Each row was made from one walk, in order. Every step used is in the known rows, and no mark comes twice. Write each row's walk.
Known rows:
u/n: [-0.21  0.50  0.31 -0.77 -2.07  0.91  1.57  0.15 -0.52  0.36  0.22 -0.81
 -0.02  1.19 -0.47  0.30  0.22  0.83 -1.41  0.19 -0.50  0.24 -0.21 -0.24
 -0.03 -0.45]
s/g: [-0.23 -0.30 -2.22 -1.69  0.77 -0.50  0.39 -1.04  0.29 -0.88  0.42  0.26
  0.91 -0.18  0.43 -1.07 -0.04  0.02  0.38  0.62 -0.41 -0.45  1.09  0.90
  1.43 -1.42]
n/g/s/u: [-0.24 -1.44 -3.38 -0.56  0.97 -2.19 -1.05 -0.53 -0.04  0.78  0.43 -1.47
  3.02 -1.24 -0.14 -0.61  0.63 -0.28 -0.70  1.06  0.20 -2.34 -0.50  0.86
  1.78 -2.92]
z/u/n/f/s/g: [-2.51 -1.19 -2.86 -2.30 -1.79  1.19 -0.18 -4.53  0.57 -2.02  0.20 -3.06
  0.47 -1.56  1.14 -0.50 -0.74  0.14 -0.78  0.91  0.00  1.84  1.13  0.31
  2.92 -4.26]
s/g/z/u: [-0.15 -1.68 -2.20 -0.98 -2.39 -0.52 -1.13  0.40  0.15 -0.71 -0.94 -1.68
  1.08 -1.30  0.05 -2.16 -0.02 -0.45 -1.20 -0.69  0.86  0.14  1.75  0.29
  3.60 -3.78]
p/n/f/s: [-2.76 -0.36  0.61 -0.20 -0.24  0.00 -0.99 -4.14 -0.21  0.04 -1.67 -1.46
  0.35 -1.30  0.89  1.26 -0.62 -0.13  0.33  1.49  1.12  0.25 -0.71  1.49
  1.10 -1.76]
p/n/f/s/g/z/u: [-2.23 -1.78 -1.50 -1.06 -2.54 -0.70 -2.08 -2.80 -0.11 -0.52 -2.48 -2.62
  1.63 -2.24  0.81 -1.16 -0.48 -0.34 -0.98  0.45  1.84  0.06  0.81  1.65
  4.41 -5.23]
n/f: [-1.05 -0.25  0.85  0.08  0.27 -0.36 -1.83 -0.74 -0.24 -0.70 -0.29 -0.82
  1.19 -0.96  1.09  0.76 -0.46  0.36 -0.76  0.96  0.43  0.72 -0.10  0.03
  1.39  1.48]
g/s/u/n/p: [-0.59 -0.95 -1.68 -2.02 -1.38 -1.33  0.13 -0.29 -0.41  0.59  0.33 -1.20
  0.95  0.84  0.52 -0.43 -0.27  0.73 -1.86  1.13 -0.46 -1.14  0.03  0.70
  2.06 -1.16]
f/n: [-1.25 -0.56 -0.05 -0.05  1.46  0.66  0.61 -0.77 -0.03 -0.07  0.15  0.04
 -1.40 -0.02  0.03  0.74 -0.14 -0.25 -0.31  1.19  0.47  1.20  1.06 -0.06
  0.79 -0.06]
s/g/z/u/n: [-0.42 -0.90 -1.47 -1.62 -4.27  0.40  0.44  0.56 -0.32 -0.25 -0.74 -2.34
  1.10  0.07 -0.56 -1.82  0.13  0.45 -2.41 -0.54  0.22  0.40  1.41  0.09
  2.98 -3.91]
f/z: [-0.23 -0.83 -0.41 -0.37  0.62  1.69  1.00 -1.33  0.97  0.01 -0.78 -0.79
  0.07 -0.01 -0.06  0.01 -1.00 -0.23  0.06  0.34  0.72  1.64  1.09  0.45
  1.03 -1.09]
p/s: [-0.56  0.15  0.28  0.76  0.00 -0.60  0.20 -2.30  0.14  1.54 -1.63  0.86
  0.63  0.10  0.68  0.83  0.74 -0.54  1.05 -1.11 -0.04 -1.53 -2.06  0.58
  0.88  0.08]
n/p: [-0.17 -0.96  0.51 -1.28  0.61 -0.73 -0.42 -0.92 -0.09 -0.06 -0.21  1.04
 -0.97 -0.11  0.99  0.75 -0.79  0.32 -0.45  0.70  0.25  0.08  0.09  0.49
  1.36  1.80]
p/n: [-0.29  1.05  1.24  0.08 -0.77 -0.90  0.06 -1.04 -0.59  1.26 -2.19  0.67
  1.20  0.48 -0.33 -0.27  0.60  0.76 -0.47  0.24  1.09 -1.56 -1.76  1.48
 -0.03 -0.48]
u/n/p/z: [-2.15  0.14  1.06 -1.44 -2.00  0.28  1.10 -2.26 -1.36  2.17 -2.16  1.51
  0.06  0.98  0.15  2.42 -0.42  1.49 -1.45  1.14  0.93 -0.59 -0.52  2.02
  1.65 -0.48]
z/u/n: [-0.22  0.30 -0.25 -0.66 -3.71  1.43  0.46 -0.65 -0.08 -0.42 -0.36 -1.96
  0.11  0.32 -0.49 -0.69  0.22  1.05 -2.43 -1.17  0.27  1.05 -0.70 -1.01
  0.36 -2.09]
g/n/f: [ 0.13 -0.65  1.11  0.10 -0.20 -0.15 -0.77  0.58 -0.73 -0.59  0.22 -0.95
  2.57 -0.54  1.23  0.32 -0.08 -0.19 -1.22  1.83  0.43 -0.11 -0.10 -0.09
  2.71  2.66]
u/z: [ 0.64  1.48  0.47 -0.68 -2.56 -0.07  1.87  0.86 -1.05  1.22 -0.81  0.12
  0.26  1.16  0.25  0.84 -1.15  0.46 -1.32 -0.42  0.10  0.34  1.10  0.29
  0.61 -0.41]
s/u: [-0.90  0.43 -2.18 -0.29 -0.57 -1.02 -1.67 -0.94 -0.47 -0.33 -0.07 -0.13
  1.72 -0.35 -0.64 -1.36  0.18  0.14  0.38  0.02 -1.15 -0.90  1.53 -0.30
 -0.07 -1.45]
u/n/g/z: [-0.40 -1.76  0.35 -1.13 -1.95 -0.77  0.92  1.37 -1.04  1.69 -0.69 -1.32
  0.97  0.04 -1.03  1.23  0.36 -0.19 -2.21  1.32  0.66 -0.89  0.56  0.79
  2.54 -1.22]
p/z/u/n/f: [-2.43  0.36  0.92 -0.38 -3.55  1.06 -1.36 -2.35 -0.98  0.14 -2.24 -1.64
  2.12 -0.80  0.50  1.30 -0.17  1.66 -2.92  0.08  1.34  1.01 -1.18  0.29
  2.16 -1.60]
s/u/n: [-1.09  0.82 -1.65 -1.04 -2.66 -0.08  0.10 -0.71 -0.84  0.02  0.01 -0.96
  1.50  0.92 -1.05 -0.96  0.31  0.91 -1.01  0.25 -1.42 -0.57  1.02 -0.53
 -0.16 -1.75]
n/g: [-0.18 -1.11 -0.28 -0.74  1.32 -0.79 -0.05 -1.15 -0.09  0.50 -0.19  0.11
  0.66 -0.97 -0.11  1.31  0.33  0.05 -0.93  1.01  0.75 -0.65 -0.83  0.53
  0.68  0.25]

Write each row's walk:
[-0.80 -0.61 -1.38 -1.09 -4.22 -0.05  0.68 -1.15 -0.19  0.74 -1.80 -1.69
  1.69  0.17 -0.21 -1.09  0.71  0.01 -1.60 -1.37  0.29 -0.66 -0.16  0.47
  3.67 -3.92] | p/s/g/z/u/n
[-0.53 -1.72 -1.12 -2.82 -3.20 -0.38  0.24 -0.43 -0.37 -0.28 -0.72 -1.10
  0.22  0.08  0.56 -0.85 -0.59  0.68 -2.67  0.39  0.43  0.47  1.42  0.68
  4.06 -1.85] | s/g/z/u/n/p
[ 1.06 -0.78 -1.79 -1.16  0.24 -0.23  1.60  0.66 -0.41 -0.56  0.99  0.13
  2.41  0.44  0.49 -1.71  0.48 -0.48  0.01  1.61 -0.40 -1.32  1.17  0.78
  2.86 -0.08] | s/g/n
[-3.70 -0.70 -0.45 -0.68 -3.21  2.10 -0.51 -4.62 -0.45  0.06 -1.70 -2.51
  0.27 -1.34  0.41  1.95 -0.89  0.56 -1.18  0.67  1.28  1.67 -0.51  0.69
  1.98 -4.34] | p/z/u/n/f/s
[-3.11 -0.70 -2.57 -0.59 -0.29 -0.11 -2.62 -4.18 -0.30 -1.26 -0.09 -1.90
  1.11 -1.82  0.39  0.11 -0.82 -0.53  1.15  1.24 -0.89  0.39  1.97 -0.03
  0.99 -2.66] | n/f/s/u
[-0.48 -0.41  0.78 -1.84 -1.32  0.01  1.05 -0.90 -0.59  0.38 -0.13  0.21
 -0.89  1.18  0.58  0.97 -0.61  0.95 -1.71  0.89 -0.12  0.38 -0.01  0.30
  1.13  1.35] | u/n/p
[-0.93 -1.20 -1.51 -1.66 -1.85  0.12 -0.24 -2.34 -0.70  0.41 -2.17  0.83
  1.91 -0.73  0.99 -0.31 -0.19  0.73 -1.55  0.71  1.44 -0.78 -0.02  1.82
  4.42 -2.10] | s/g/n/p/z/u
[-1.80 -0.51  0.04 -0.74 -1.89  0.19 -1.34 -2.70 -0.45  0.82 -2.84  0.79
  0.26 -1.03  0.54  0.87 -0.53  1.12 -1.44 -0.72  1.88  0.28 -0.86  1.05
  2.15 -2.02] | n/p/z/u
[-1.95 -2.57 -2.46 -1.15 -2.14  0.06 -2.02 -2.08  0.33 -1.42 -0.75 -3.05
  0.84 -2.55  0.88 -1.04 -0.88 -0.96 -0.65  0.24  1.06  1.32  2.03  0.57
  4.34 -4.76] | n/f/s/g/z/u
[-1.29 -0.23 -1.84 -1.74 -1.08 -0.63  0.18 -1.93 -0.88  0.39 -0.05 -0.85
  2.05 -0.13 -1.06  0.61  0.74  0.90 -1.89  1.11 -0.50 -1.21  0.26  0.05
  0.60 -1.36] | s/u/n/g
[-1.39 -0.66  0.69 -0.99 -0.86  1.92  0.62 -2.12  0.39 -0.32 -1.03 -2.24
  1.22  0.06  0.57  0.74 -1.20  0.57 -1.68  1.26  0.76  2.43  0.91  0.18
  2.13  0.04] | u/n/f/z
[-0.92 -1.51 -0.75 -2.06 -1.80 -1.64  1.09 -1.03 -0.57  1.63 -1.47  0.25
  1.11  0.72  0.80  0.26  0.14 -0.46 -0.48  0.66 -0.20 -1.74  0.90  2.04
  4.82 -1.30] | u/n/p/s/g/z
[-1.57 -2.47 -1.57 -1.45 -0.93 -1.05 -0.83 -2.50  0.11  0.55 -2.20 -0.14
  0.04 -1.29  1.17 -0.42 -0.22 -0.75 -0.87 -0.09  1.41  0.03  0.99  1.19
  5.74 -2.55] | f/n/p/s/g/z/u
[-0.33 -1.69 -1.12 -1.33  0.94  1.08  0.61 -1.55  0.44 -1.16 -0.34 -1.39
  3.11 -0.58  1.45 -0.61 -1.02 -0.38 -0.64  2.55  0.65  1.24  1.92  1.04
  4.69  0.22] | s/g/n/f/z
[-0.34 -0.69  0.09 -1.42 -0.67  0.15  1.36 -0.91 -0.49  0.69  0.00 -0.51
  0.71  0.13 -0.67  1.54  0.50  0.68 -2.23  1.13  0.33 -0.51 -1.03  0.25
  0.57 -0.16] | u/n/g
[-1.06 -0.95 -0.60 -1.83 -0.07 -0.52  1.20 -1.66 -1.30  1.41 -1.54  2.35
  1.95  0.38  0.91  0.93 -0.16  0.51 -0.32  2.28  1.00 -1.95  0.68  2.85
  4.11 -0.21] | s/g/n/p/z
[-0.44 -0.81 -0.56 -1.33 -2.13  0.52  0.42 -1.77 -0.12  0.14 -0.66 -1.55
  0.83 -0.73 -0.55  0.59  0.50  1.04 -3.10 -0.01  0.91  0.28 -1.50 -0.41
  0.98 -1.59] | z/u/n/g
[-1.30 -0.01  0.65 -0.54 -3.06  0.86 -1.38 -1.30 -0.26 -1.14 -0.63 -2.59
  1.45 -0.78  0.66  0.20 -0.12  1.28 -2.99 -0.10  0.51  1.74 -0.97 -0.95
  1.59 -0.34] | z/u/n/f
[-0.27 -1.82 -1.84 -1.16 -0.92  1.51 -0.65 -2.29  0.93 -1.86 -0.92 -2.36
  3.00 -1.59  1.33 -1.82 -0.87 -0.13 -1.85  0.95  1.36  2.01  1.14  0.16
  4.85 -1.79] | s/g/n/f/z/u
[-1.08 -1.21 -0.32 -0.24 -0.95  1.63 -1.78 -2.81  1.19 -1.41 -1.77 -2.47
  1.26 -1.97  0.92 -0.53 -1.32  0.22 -1.64 -0.49  1.64  3.00  0.32 -0.48
  2.60 -1.65] | n/f/z/u
[-0.08 -0.51 -3.06  0.04  0.00 -1.73 -1.00  0.59  0.08  0.42  0.48 -1.68
  2.38 -0.35 -0.03 -1.71  0.29 -0.40 -0.08  0.22 -0.40 -1.77  0.24  0.50
  1.24 -3.06] | g/s/u
[-0.63 -1.31 -0.08 -2.13 -2.28  1.61  0.77 -2.46  0.56 -0.26 -1.33 -1.30
 -0.80  0.28  0.58  0.08 -1.37  1.01 -2.54  0.08  0.99  2.24  0.30 -0.07
  2.38 -0.95] | f/z/u/n/p
[-2.43 -1.68 -1.03 -1.41 -0.76 -1.27 -0.81 -1.90 -0.57  0.24 -1.69 -1.58
  1.46 -1.42  0.70 -0.12 -0.50 -0.80  0.29  1.95  1.01 -0.73  1.68  2.58
  4.20 -3.60] | p/n/f/s/g/z
[-2.07  0.60 -0.46 -0.97 -2.16 -0.45 -1.81 -1.55 -1.03 -0.92 -0.23 -1.69
  2.51 -0.23  0.19  0.05 -0.08  1.15 -1.73  1.08 -0.86  0.19  1.05 -0.49
  1.14  0.07] | s/u/n/f
[-0.23 -2.34 -1.35 -0.26  2.81 -1.01  1.12 -0.09  0.61  1.33  0.70 -1.47
  0.24 -0.88  0.68  1.25  0.23 -0.76 -1.67  2.18  1.88 -0.63 -1.69  1.23
  2.87 -1.78] | f/n/g/s
[-0.74 -0.11 -1.99 -0.81  0.72 -1.10  0.55 -2.88  0.47  0.49 -1.05  0.99
  1.62 -0.19  1.05 -0.44  0.72 -0.49  1.33 -0.34 -0.25 -1.83 -0.72  1.44
  2.25 -1.60] | p/s/g
[-2.26 -2.11 -1.77 -1.96 -1.90  0.01  0.45 -1.13 -0.44 -0.38  0.01 -2.70
  0.66 -0.65  0.48  0.18 -0.76 -0.76 -0.43  2.04 -0.19  0.55  2.85  1.45
  4.17 -3.53] | u/n/f/s/g/z
[-1.46  0.92 -2.55 -1.25 -2.85 -0.15  0.96 -2.10 -1.04  0.55 -0.53 -1.00
  0.44  0.22 -0.26  0.22 -1.57 -0.24  0.12  0.18 -0.85  0.12  3.11  0.22
  0.57 -3.96] | f/s/u/z
[-0.84 -1.74 -1.57 -0.60 -0.85  0.98 -0.51 -3.86  1.01 -0.56 -2.17 -1.78
  3.41 -1.64  1.83 -1.11 -0.40 -0.49 -0.98  0.03  1.31  0.88 -0.23  0.46
  5.46 -1.77] | p/s/g/n/f/z/u
[-1.00 -0.31 -1.31 -2.45 -0.35 -1.06  1.35 -3.79 -0.06  0.85 -1.06  1.20
  0.75  0.77  1.55  0.36  0.29  0.34 -0.04  0.34 -0.49 -1.52 -0.54  1.73
  3.25 -0.33] | u/n/p/s/g
